Each row was made from one path, in order. Every step used is in the known rows, and no mark comes twice. Write each row's path.
Known rows
suga -> rolo -> pibok -> monib: [-11.7  20.0  33.6  17.3   2.9 -22.5  -6.5   6.0  14.7  -2.1  -7.2  -0.4
 -11.1  -7.1 -21.2  17.8  11.3   1.7  19.9   2.6 -12.3   9.5  13.8  15.0
   6.1   0.9  20.2]
rolo -> suga: [ -9.5 -11.9   7.6  -8.3   9.2  -3.9  -4.7 -16.8  17.8  13.1   3.0   0.6
  12.9   3.5  -5.5  16.6  -9.1   9.5  16.9   8.9 -22.7  20.0  26.3  -8.7
   3.9  23.5  -6.9]
nogub -> rolo -> pibok -> monib: [  1.5  17.7  10.5  -0.8 -15.6 -15.9 -14.7  -1.4  18.7  -6.9  -0.2   6.8
  10.3  10.7  -9.8  15.8   8.5  12.9  12.3 -26.8  -9.3   3.5  10.4  35.1
  34.3   9.7  10.6]
zato -> naba -> nenokan: [  5.6 -23.1  -7.8 -26.1   2.8  11.5 -22.0  13.2  45.2 -12.3 -11.5  49.8
  26.9   6.2 -17.9  35.2 -10.4  13.7  20.7   0.2 -46.3  27.8  25.0  -2.7
  24.7   9.8 -18.1]
voto -> nenokan: [  6.1  -4.9   9.5  -8.4 -21.3   2.4  18.5  -7.9   8.0   3.8 -13.4  19.2
  24.8   2.5  -6.9   7.8   3.3  16.8  11.7   9.0 -23.8   4.3  24.7   3.0
  -2.3   4.4 -20.3]
monib -> suga -> rolo: [-14.9   5.7  17.0 -12.3   3.9   5.7   4.0  11.1  28.0   5.3  10.2  24.6
   3.4 -27.9 -18.1  19.9 -16.2  40.5  17.8  13.2 -29.2  11.8  23.2  -7.4
  -4.1  11.4  11.3]
voto -> rolo -> suga -> monib -> nosof: [-15.3  14.4   4.5   8.0  37.8 -19.7 -10.4  -9.6  24.6  -4.6  26.8  18.7
 -10.5  -5.4 -15.8  -2.2 -13.0  -2.3  20.9   7.1 -26.2   5.1  39.8 -35.3
  21.3   2.1   9.1]
nosof -> monib -> suga: [-25.6  -2.0 -14.6 -40.8  -9.1   9.2  -6.1  16.4  33.9  -8.0   7.9  26.8
  27.1 -15.0  -1.8  24.9 -18.2  48.3  18.4 -10.8 -28.9  30.6  18.1   1.5
   7.4   9.1  -1.4]
zato -> naba -> nenokan -> voto: [ 30.4 -24.5  -0.4 -36.3  -6.5  22.0 -11.1   7.7  25.3 -14.6 -23.4  40.7
  22.0  15.3  -9.8  30.6  -0.6   2.7  20.3   4.2 -36.4  15.7  30.0   7.3
  13.9   7.0  -9.2]
nosof -> monib -> pibok -> rolo -> suga: [-23.1   8.1 -25.5  -0.8   4.9 -26.4  -0.8   1.5  13.9   2.8  -1.0   5.3
  15.3 -17.6  -1.3  14.3  -7.6  18.5   3.0   0.7 -19.9  28.7  23.7   6.6
  11.1  20.1   3.2]
naba -> nenokan -> voto: [ 23.0 -14.5  12.4 -42.8  -5.1  20.0  -1.2   2.9  13.1  -5.1 -21.3  23.0
  13.1  21.6 -18.5  29.5  -2.5  -2.6  23.5  13.4 -27.2  -4.6  26.2  -3.7
  -0.9   7.2  -3.7]
nosof -> nenokan -> voto -> rolo: [ 28.2 -17.4   2.1 -16.0 -18.5  21.4  23.6  -7.9 -11.4 -10.2  -6.1   8.7
  11.0  20.4   3.2  -3.3  25.9  16.0   4.3 -11.8   1.9 -17.4  28.4  -1.2
 -13.1  -6.5  -3.1]
nenokan -> voto -> rolo -> suga: [ 15.5  -9.6  11.1  -9.2   8.8  -0.4  13.9 -21.2 -10.2   4.6  -8.4  -0.7
   6.3   1.5   5.2   2.1  13.7  -5.2   3.0  19.0  -0.8 -10.6  37.7  -5.5
 -13.3  16.0  -3.7]
zato -> naba -> nenokan -> voto -> rolo -> pibok -> monib -> nosof: [ 20.4   8.0   4.1   0.8  15.4 -19.0 -30.5  20.6  12.8 -47.7  -9.6  44.5
  -1.2  11.2 -37.0   5.1   4.6 -17.4  12.4  -5.5 -19.0  -3.1  35.7   3.3
  34.6 -10.6   0.3]
zato -> naba -> nenokan -> voto -> rolo -> pibok -> monib: [ 25.5   0.4  10.1  -4.8  -1.6  -9.6 -17.1  16.7  11.8 -33.7 -27.8  29.2
   2.0  10.0 -16.2  11.1  21.1 -11.0   9.4   0.5 -16.8   2.8  27.7  22.8
  15.4  -4.6  -2.7]
nogub -> rolo -> pibok -> monib -> nosof -> nenokan -> voto: [ 26.9  16.6   1.9  -3.2 -19.4  -6.0 -15.4   1.4  -7.9 -34.2   6.0   8.4
  -2.8  31.0 -17.6  -3.6   7.7  15.0  16.6 -53.1  13.4 -16.1  16.2  21.8
  43.9 -12.0  20.1]
suga -> rolo -> pibok: [-16.6   3.1  26.1   2.1   7.2  -9.1  -0.1   3.2   6.6   7.5   1.0  -0.2
 -12.1 -19.0 -12.5  20.4  -1.1  11.7  15.6  14.1 -18.2  -1.7  21.2   7.8
   8.8   3.9   6.6]
pibok -> rolo: [ -2.2   4.2   2.4  -5.5 -10.1  -3.4   2.1  -9.7  13.1   9.2  -5.9  18.9
  19.6  11.8 -16.3  17.1   4.8  -1.6  16.0   9.5 -36.6   8.2  33.1   3.1
  -1.6  16.2   2.1]
nogub -> rolo -> suga: [ -1.9  -1.7  -2.6 -11.6   3.1  -3.2  -5.8 -18.3  20.0  12.2   0.3  11.7
  18.9  -4.9   5.8  17.1  -4.7  20.1   7.0  -9.4  -6.3   4.6  22.2   2.9
  27.2  25.7  -3.0]
zato -> naba -> nenokan -> voto -> rolo -> pibok: [ 20.9 -15.4   3.3 -19.5   3.4   0.8 -11.2  12.4   3.2 -22.9 -21.5  27.9
   1.1   0.0  -7.3  13.5   7.7  -0.1   4.6  13.0 -22.0  -8.1  35.2  16.8
  18.0  -2.3 -14.6]
voto -> nenokan -> naba: [ 20.5 -13.7  14.4  -5.5 -13.2   6.2  21.0  -7.2  -2.0  -2.8 -20.6  25.3
  14.0  19.3  -7.9   2.1  10.8  18.4  14.0 -10.7 -15.3   3.8  30.8  17.2
   7.5   8.2 -16.6]
voto -> rolo -> suga: [-10.2  -8.3   4.0   1.5  17.7  -9.5   5.4 -14.6  12.0   8.2   1.9   7.5
  12.5  -7.8  -3.7   6.2   4.0   4.9   1.2  14.1 -12.0   2.7  33.9 -15.9
  -3.6  17.2 -11.5]
naba -> nenokan -> voto -> rolo -> pibok -> monib -> nosof: [ 13.2  17.8  17.2  -5.2  16.2 -22.2 -21.4  17.1   0.9 -38.8  -6.9  25.6
 -10.0  17.6 -44.8   5.7   1.3 -24.0  16.5   1.6 -10.1 -24.0  32.4  -8.5
  19.7  -9.9   5.6]

Which path is each row?
[ 15.1  19.8   1.9   4.4   4.7  -6.4  -6.0 -18.3  -1.3  -9.6   2.6   1.4
 -18.7  24.0  -6.8 -13.3  -1.4  -3.0  31.4 -11.4 -12.7   4.1  38.1 -16.4
  15.5  -5.8  29.4] : pibok -> rolo -> suga -> monib -> nosof -> nenokan -> voto
[-12.1  19.9  17.8  25.0   8.1 -21.7 -18.0  15.6  11.7 -25.0  11.2  10.9
 -16.7   2.9 -36.6   2.6   1.8  14.0  24.2 -28.0   0.2   2.8  14.1  -8.0
  26.4 -17.9  19.8] : suga -> rolo -> pibok -> monib -> nosof -> nenokan
[-41.6  16.1   4.7 -18.1   6.2 -10.4  -8.3  25.6  19.4  -6.9   2.0  10.8
  -6.1 -45.3  -1.4  21.7 -17.8  46.7  14.9   3.2 -11.0  16.3  14.8   9.8
  14.6   0.6  11.7] : nosof -> monib -> suga -> rolo -> pibok
[ -2.1  14.5 -11.1  -0.9  12.8  -2.1 -17.5 -10.3  30.4  -9.9  22.2  18.6
  -4.8   7.5  -2.0  -0.9 -16.3  30.7  25.2 -42.1  -4.1   7.1  21.0 -18.8
  51.8  -2.5  16.6] : nogub -> rolo -> suga -> monib -> nosof -> nenokan
[  2.5  -1.9   7.4 -13.3  -6.3   2.0   9.2   3.9  33.4   3.8  31.8   7.9
  -1.9   5.4 -15.0  16.6 -12.6  28.0  22.4  -4.8 -58.0  25.4  16.0   9.7
  15.1   5.3  12.4] : suga -> monib -> pibok
[ 25.0  -2.8   2.0   1.4  -2.0   0.5  23.7  -7.8  -3.9  -6.6  14.5 -14.4
 -19.4   5.6   6.8 -16.0  11.3  28.5   7.4 -10.8  -7.1   1.0  22.3   2.1
  -1.5  -6.3  14.3] : nosof -> nenokan -> voto -> rolo -> suga -> monib -> pibok
[ 25.0  -6.2  -3.3  -7.1  19.1  -5.7  -2.1   8.3  25.3 -16.7  -3.6  25.6
 -12.5 -10.6  -3.2   6.6  -3.0  10.4   9.7  11.8 -35.2  16.5  30.6   3.7
  18.3   3.8   3.4] : zato -> naba -> nenokan -> voto -> rolo -> suga -> monib -> pibok
[ 23.0   3.1  16.4   5.6 -22.6  -2.2   9.1  -1.3 -16.5 -22.0 -11.5  -8.8
  -6.1  26.2  -5.4 -11.4  34.9   7.5   7.9 -21.7  10.7 -12.2  19.1  23.0
  -4.3 -13.1   9.1] : nosof -> nenokan -> voto -> rolo -> pibok -> monib
[  4.2  12.7  -3.0  19.6  22.0 -11.0 -12.7  -9.8  11.5 -13.1   6.2  14.8
 -23.0  29.0 -16.3 -15.1  -2.8   8.7  36.7 -33.8 -14.5  14.8  41.2 -11.0
  33.3  -1.3  24.4] : pibok -> rolo -> suga -> monib -> nosof -> nenokan -> naba
[ 18.6 -29.4   2.2 -13.8 -10.1  23.4   5.8  -2.4   8.5  -9.9  -1.0  15.3
   9.2  36.9  -8.4   6.6  10.4  33.0  22.1 -41.8 -11.2  10.5  21.9  12.6
  12.4   4.5  -2.6] : nosof -> nenokan -> naba
[-12.7  16.4  16.2   3.8  -4.8 -20.7  -8.5  14.6  15.2 -17.2  14.4   9.0
  -1.0  -6.7 -25.2  -1.7   0.5  28.9   8.3  -2.8 -22.4   7.7  23.0  18.1
   3.6   5.1   4.2] : voto -> rolo -> pibok -> monib -> suga
[ 12.3  14.6  23.4  -7.9 -12.3 -10.9   0.4   7.6  -5.6 -20.0   3.2  -0.2
  -6.6   2.4 -16.7  -5.4  11.3  18.2   8.9   1.5 -11.7  -5.3  27.8  26.7
  -6.6   2.9  11.5] : nenokan -> voto -> rolo -> pibok -> monib -> suga
[ -5.5   3.9   4.3   8.4  18.7 -18.7  12.4  -3.7  21.5   5.7  27.3   0.2
 -11.6 -14.7  -5.9  -0.4  -5.1  19.3   6.6   8.7 -34.6  13.8  24.4  -5.0
   7.8  10.2   7.9] : voto -> rolo -> suga -> monib -> pibok
[-15.4  11.1   8.5  -5.0  30.1 -12.8 -18.6 -11.5  31.8   0.7  27.5  13.1
  -8.6   5.3 -18.8   8.7 -25.5   1.5  36.2   0.8 -36.6  23.3  31.6 -28.6
  28.1   7.2  13.1] : rolo -> suga -> monib -> nosof
[  1.7  15.4   1.1   2.5  -9.6 -11.3  10.1   1.1  25.7   7.3  19.6  11.2
  -3.4   4.1 -17.4  10.1  -3.8  14.2  20.4   3.5 -58.7  19.8  24.2  13.2
   9.3   7.6  20.5] : suga -> monib -> pibok -> rolo
[-22.9  10.9  24.4  -5.7   4.4  -7.8  -5.9  15.6  12.1   2.0  13.0   3.9
 -14.9 -31.5 -19.4  14.5 -18.3  41.1  16.0  12.6 -23.5   5.4  21.5   9.9
   8.1   7.3   9.1] : monib -> suga -> rolo -> pibok
[ 14.5   5.7  18.8  -6.8  12.4  -0.4  12.7 -23.2   4.0   6.8  -3.7  -4.8
 -12.5   3.7  12.7  -1.0  12.6  -7.5  16.1  18.3 -13.2  -0.4  36.5  -6.4
  -7.9   5.2  14.6] : nenokan -> voto -> rolo -> suga -> monib
[  2.8   0.0  -5.5   0.1 -12.8 -12.1  10.7   0.4  12.1   5.5  14.1  14.5
  14.7   2.9 -25.0  13.5  -2.9  15.1   6.1   4.3 -46.7   9.8  27.0  14.1
   3.9  18.2   2.5] : monib -> pibok -> rolo
[  4.3  -1.2   0.9  15.2  33.4  -5.6  -4.9  -4.6  13.3 -20.6  17.4  19.6
 -23.5  18.9 -11.9 -18.3   0.3  18.3  25.1 -36.9  -2.2   1.8  38.9 -22.3
  29.6  -8.1  11.9] : voto -> rolo -> suga -> monib -> nosof -> nenokan -> naba
[-11.3  21.2  23.3   2.0  -1.1  -4.8  -4.3  14.0  35.9  -5.5   3.2  25.8
   4.8 -17.1 -26.5  18.2  -3.7  29.1  22.6   0.7 -24.8  21.1  16.5  -1.0
  -6.5   8.9  23.0] : pibok -> monib -> suga -> rolo
[-16.2   5.7 -25.5 -12.2 -11.7 -13.6   6.6  11.1  17.0  -4.1   3.1  20.9
  24.4 -10.2  -8.4  20.0  -2.3  20.9   3.2  -4.6 -32.5  21.6  22.2  13.3
   9.2  10.9   5.4] : nosof -> monib -> pibok -> rolo
[ 20.4 -13.0   9.7 -10.3 -17.4   8.2  15.3  -4.4 -26.0 -13.8  -3.6 -10.8
  -5.9  15.4   1.2  -9.6  21.8  17.5   3.0 -10.5   5.7 -23.6  26.2  16.8
  -1.0 -10.6  -3.5] : nosof -> nenokan -> voto -> rolo -> pibok
[-12.4  12.2  17.8  -7.2 -13.4 -14.6 -18.6  13.1  22.1 -11.9  14.7   1.2
   1.9   3.3 -28.8   8.7  -9.9  32.5  25.1  -9.4 -32.1  24.9  14.0  25.0
  10.6  10.5   8.3] : rolo -> pibok -> monib -> suga
[-17.5  27.6  26.4  21.3  19.2 -30.6 -19.8  11.1  15.0 -16.5  12.2  15.9
 -15.1  -7.0 -41.4  12.7  -6.2  -4.4  24.3  -4.1 -15.1   2.9  22.8  -6.4
  25.1  -4.3  22.7] : suga -> rolo -> pibok -> monib -> nosof
[ -4.9   1.4  -4.8  10.4   3.3 -25.3   1.6  -8.0   7.1  11.3  10.2  -1.8
   7.5  -6.1 -17.4   6.7  -9.5  12.7   3.9  12.3 -33.4  17.5  28.6   5.5
   5.2  26.4   3.1] : monib -> pibok -> rolo -> suga
[  8.3   2.7   9.0  22.5  11.3 -19.0 -12.3  12.8  -3.7 -42.4  12.4  20.1
 -14.0  32.7 -35.4 -18.1  16.4  13.6  13.9 -50.0   6.4  -7.7  29.9   7.6
  33.4 -14.3   6.4] : voto -> rolo -> pibok -> monib -> nosof -> nenokan -> naba
[ 14.5   9.4  10.5  -4.5   3.3  -1.6   1.4   1.2 -10.6 -26.3  19.9  -0.3
 -28.8  16.8 -10.3 -16.5   4.9   8.9  21.5 -18.9  -8.5 -20.7  32.4  -2.5
  22.0 -26.3  15.8] : suga -> monib -> nosof -> nenokan -> voto -> rolo -> pibok
